What can hang from each mark
pina: gabik
tarer: sado
bota: gabik sado
sado: dimom kito
kito: gabik sado
dimom: sado
gabik: bota pina tarer

Known rows, with every way that one mark hangs from another
dimom[sado[kito[gabik[bota pina tarer]]]]: [ 0.20 -0.31 -0.22 -0.02 -0.09  0.15 -0.07 -0.11 -0.10 -0.65  0.14  0.02
 -0.21 -0.24 -0.14  0.32  0.45]
dimom[sado[kito[gabik]]]: [-0.03 -0.18  0.01 -0.09 -0.01  0.21  0.29 -0.04 -0.03 -0.31  0.13 -0.11
 -0.26 -0.14 -0.02  0.20  0.32]
pina[gabik[bota tarer[sado]]]: [ 0.29 -0.19 -0.40  0.38 -0.04  0.00 -0.32  0.17  0.09 -0.39  0.37  0.42
 -0.06  0.02  0.01  0.13  0.12]
bota[gabik[tarer] sado]: [ 0.15  0.02  0.06  0.33 -0.18  0.22 -0.25  0.03  0.26 -0.26  0.24  0.36
 -0.03 -0.13 -0.21  0.12  0.14]
pina[gabik[tarer[sado]]]: [ 0.14 -0.15 -0.24  0.24 -0.10  0.02 -0.19  0.23  0.24 -0.24  0.27  0.39
 -0.06  0.01  0.01  0.02  0.03]
gabik[pina tarer[sado]]: [ 0.07  0.00 -0.10  0.24 -0.28  0.12 -0.25  0.16  0.37 -0.20  0.03  0.21
 -0.05 -0.04  0.09  0.09  0.08]
bota[gabik sado[kito]]: [ 0.05  0.18  0.02  0.05 -0.12  0.16 -0.05  0.06  0.50 -0.21  0.11  0.01
 -0.36 -0.25 -0.22  0.28  0.21]
pina[gabik[bota[sado]]]: [ 0.35  0.06 -0.29  0.25  0.14 -0.01 -0.30  0.11  0.32 -0.39  0.33  0.31
 -0.06 -0.06 -0.11  0.15  0.10]
kito[gabik[bota pina tarer] sado[dimom]]: [ 0.16 -0.11 -0.13  0.13 -0.08  0.23 -0.45  0.13  0.03 -0.49 -0.01 -0.06
  0.02 -0.20 -0.30  0.22  0.34]
gabik[bota pina tarer]: [ 0.24 -0.10 -0.23  0.21 -0.19 -0.02 -0.33  0.04  0.11 -0.38  0.07  0.22
  0.00 -0.14 -0.16  0.15  0.13]
tarer[sado[dimom kito[gabik]]]: [ 0.10  0.00 -0.05  0.15 -0.02  0.27  0.10  0.27  0.21 -0.13  0.03 -0.36
 -0.36 -0.02 -0.08  0.28  0.25]
bota[gabik[pina tarer] sado[dimom kito]]: [ 0.21  0.08 -0.07  0.07 -0.13  0.37 -0.27  0.21  0.64 -0.39  0.05 -0.02
 -0.31 -0.37 -0.35  0.41  0.19]
sado[dimom kito[gabik[bota tarer]]]: [ 0.32 -0.29 -0.21  0.23  0.03  0.18 -0.04  0.15 -0.20 -0.41  0.20 -0.15
 -0.26 -0.14 -0.47  0.37  0.31]
tarer[sado[kito[gabik[pina]]]]: [ 0.06  0.13 -0.05 -0.03 -0.24  0.00 -0.05  0.13  0.30 -0.23 -0.09 -0.31
 -0.39 -0.12 -0.07  0.15  0.32]
sado[dimom kito[gabik[bota pina tarer]]]: [ 0.33 -0.19 -0.26  0.09 -0.04  0.11 -0.17  0.17 -0.01 -0.49  0.03 -0.25
 -0.26 -0.24 -0.47  0.38  0.30]
gabik[bota pina tarer[sado[kito]]]: [ 0.20 -0.06 -0.31  0.22 -0.22  0.10 -0.26  0.11  0.36 -0.41  0.08  0.07
 -0.38 -0.18 -0.02  0.31  0.30]
tarer[sado[dimom kito[gabik[bota pina]]]]: [ 0.29  0.07 -0.23  0.14 -0.05  0.20 -0.18  0.20  0.28 -0.32 -0.03 -0.41
 -0.35 -0.12 -0.08  0.39  0.34]
kito[gabik[tarer]]: [ 0.13 -0.21  0.01  0.22 -0.14 -0.02 -0.05  0.05 -0.28 -0.23  0.15  0.13
  0.02 -0.01 -0.31 -0.01  0.18]
tarer[sado[kito]]: [-0.05  0.06 -0.11  0.13 -0.14  0.13  0.08  0.18  0.42 -0.10  0.06 -0.07
 -0.41 -0.08  0.07  0.24  0.17]
sado[dimom kito[gabik[pina]]]: [ 0.12  0.05 -0.06 -0.16 -0.07  0.07  0.01  0.23  0.24 -0.24 -0.14 -0.46
 -0.28 -0.25 -0.32  0.29  0.20]

Rows
[ 0.31  0.21 -0.19  0.32  0.07  0.33 -0.37  0.17  0.56 -0.30  0.06 -0.03
 -0.05 -0.07  0.00  0.33  0.12] : gabik[bota[sado[dimom]] pina]
[ 0.11 -0.06 -0.03  0.01  0.02  0.13  0.15  0.23  0.07 -0.17  0.04 -0.38
 -0.29 -0.13 -0.34  0.28  0.16] : sado[dimom kito[gabik]]
[ 0.31  0.00 -0.23  0.37 -0.11  0.15 -0.44  0.03  0.34 -0.46  0.16  0.31
 -0.06 -0.10 -0.11  0.18  0.21] : gabik[bota[sado] pina tarer]
[ 0.19 -0.14 -0.25  0.30  0.04  0.25 -0.18  0.37  0.31 -0.23  0.27  0.23
 -0.04  0.01  0.01  0.15 -0.03] : pina[gabik[tarer[sado[dimom]]]]
[ 0.24 -0.21 -0.47  0.20 -0.05  0.01 -0.16  0.20  0.22 -0.48  0.33  0.26
 -0.38 -0.15 -0.12  0.28  0.22] : pina[gabik[bota tarer[sado[kito]]]]
[ 0.35 -0.04 -0.30  0.25  0.02  0.36 -0.28  0.20  0.55 -0.53  0.13  0.00
 -0.34 -0.24 -0.27  0.47  0.26] : gabik[bota[sado[dimom kito]] pina tarer]
[-0.08  0.02  0.09  0.06  0.02  0.29 -0.10  0.21  0.11 -0.15 -0.02 -0.20
 -0.01 -0.09 -0.19  0.15  0.21] : kito[gabik sado[dimom]]
[ 0.16  0.19  0.10  0.27 -0.01  0.39 -0.19  0.16  0.48 -0.09  0.12  0.02
 -0.03 -0.10 -0.11  0.26  0.06] : bota[gabik sado[dimom]]
[ 0.13 -0.21 -0.15  0.04  0.06  0.19  0.15 -0.13 -0.14 -0.47  0.18 -0.10
 -0.26 -0.12 -0.04  0.30  0.42] : dimom[sado[kito[gabik[bota]]]]
[ 0.09 -0.15 -0.18  0.27 -0.05  0.44  0.04  0.32  0.40 -0.20  0.16 -0.03
 -0.36 -0.09 -0.04  0.38  0.14] : gabik[tarer[sado[dimom kito]]]
[ 0.07  0.05 -0.04 -0.22 -0.19 -0.14 -0.01  0.08  0.16 -0.27 -0.13 -0.31
 -0.29 -0.22 -0.32  0.12  0.24] : sado[kito[gabik[pina]]]
[-0.01 -0.05  0.01  0.02 -0.15  0.26 -0.31  0.20  0.15 -0.35 -0.10 -0.09
  0.02 -0.21 -0.26  0.14  0.25] : kito[gabik[pina tarer] sado[dimom]]
[ 0.30 -0.26 -0.37  0.21  0.03 -0.12 -0.26  0.12 -0.06 -0.45  0.33  0.40
  0.01 -0.09 -0.24  0.11  0.04] : pina[gabik[bota tarer]]
[ 0.22 -0.04 -0.04  0.29 -0.17  0.26 -0.25  0.24  0.16 -0.18  0.00 -0.13
 -0.02  0.01 -0.05  0.13  0.18] : kito[gabik[pina tarer[sado[dimom]]]]
[ 0.41 -0.19 -0.43  0.24  0.21  0.27 -0.21  0.28  0.40 -0.60  0.41  0.18
 -0.31 -0.21 -0.36  0.44  0.17] : pina[gabik[bota[sado[dimom kito]] tarer]]
[ 0.06 -0.21 -0.08  0.23 -0.11  0.09 -0.30 -0.02 -0.26 -0.45  0.14  0.18
 -0.04 -0.10 -0.30  0.07  0.39] : kito[gabik[bota tarer] sado]
[ 0.09 -0.09 -0.10  0.20 -0.16  0.41 -0.08  0.26  0.39 -0.18  0.13 -0.02
 -0.34 -0.21 -0.15  0.39  0.16] : bota[gabik[tarer[sado[dimom kito]]]]
[-0.06  0.14  0.08 -0.10 -0.09  0.21 -0.25  0.18  0.26 -0.24 -0.21 -0.28
 -0.01 -0.17 -0.17  0.14  0.23] : kito[gabik[pina] sado[dimom]]
[ 0.05 -0.02 -0.06  0.19  0.06  0.26 -0.22  0.12 -0.01 -0.28  0.04 -0.16
 -0.01 -0.08 -0.21  0.24  0.30] : kito[gabik[bota] sado[dimom]]
[ 0.22 -0.19 -0.33  0.41 -0.02  0.39 -0.10  0.24  0.28 -0.32  0.23  0.00
 -0.38 -0.08 -0.07  0.48  0.23] : gabik[bota tarer[sado[dimom kito]]]
[ 0.45 -0.14 -0.38  0.41  0.20  0.25 -0.35  0.24  0.29 -0.48  0.44  0.34
 -0.02 -0.05 -0.20  0.27  0.06] : pina[gabik[bota[sado[dimom]] tarer]]
[ 0.26  0.00 -0.08  0.11 -0.03  0.32 -0.14  0.23  0.36 -0.43  0.04 -0.20
 -0.30 -0.21 -0.40  0.29  0.31] : bota[sado[dimom kito[gabik[pina tarer]]]]
[ 0.18  0.31  0.05  0.10 -0.07  0.32 -0.34  0.16  0.64 -0.14 -0.01 -0.07
 -0.02 -0.20 -0.09  0.27  0.05] : bota[gabik[pina] sado[dimom]]
[ 0.14  0.02 -0.12  0.06 -0.26  0.31 -0.24  0.27  0.53 -0.22  0.00 -0.09
 -0.33 -0.31 -0.12  0.38  0.19] : bota[gabik[pina tarer[sado[dimom kito]]]]
[ 0.29 -0.05 -0.31  0.42 -0.10  0.33 -0.39  0.22  0.34 -0.28  0.08  0.09
 -0.03 -0.03  0.09  0.32  0.13] : gabik[bota pina tarer[sado[dimom]]]
[ 0.45 -0.04 -0.16  0.42  0.02  0.28 -0.40  0.13  0.12 -0.47  0.16 -0.01
  0.02 -0.05 -0.29  0.25  0.29] : kito[gabik[bota[sado[dimom]] pina tarer]]
[ 0.32 -0.21 -0.48  0.25  0.07  0.23 -0.18  0.33  0.31 -0.44  0.34  0.09
 -0.37 -0.12 -0.13  0.40  0.14] : pina[gabik[bota tarer[sado[dimom kito]]]]
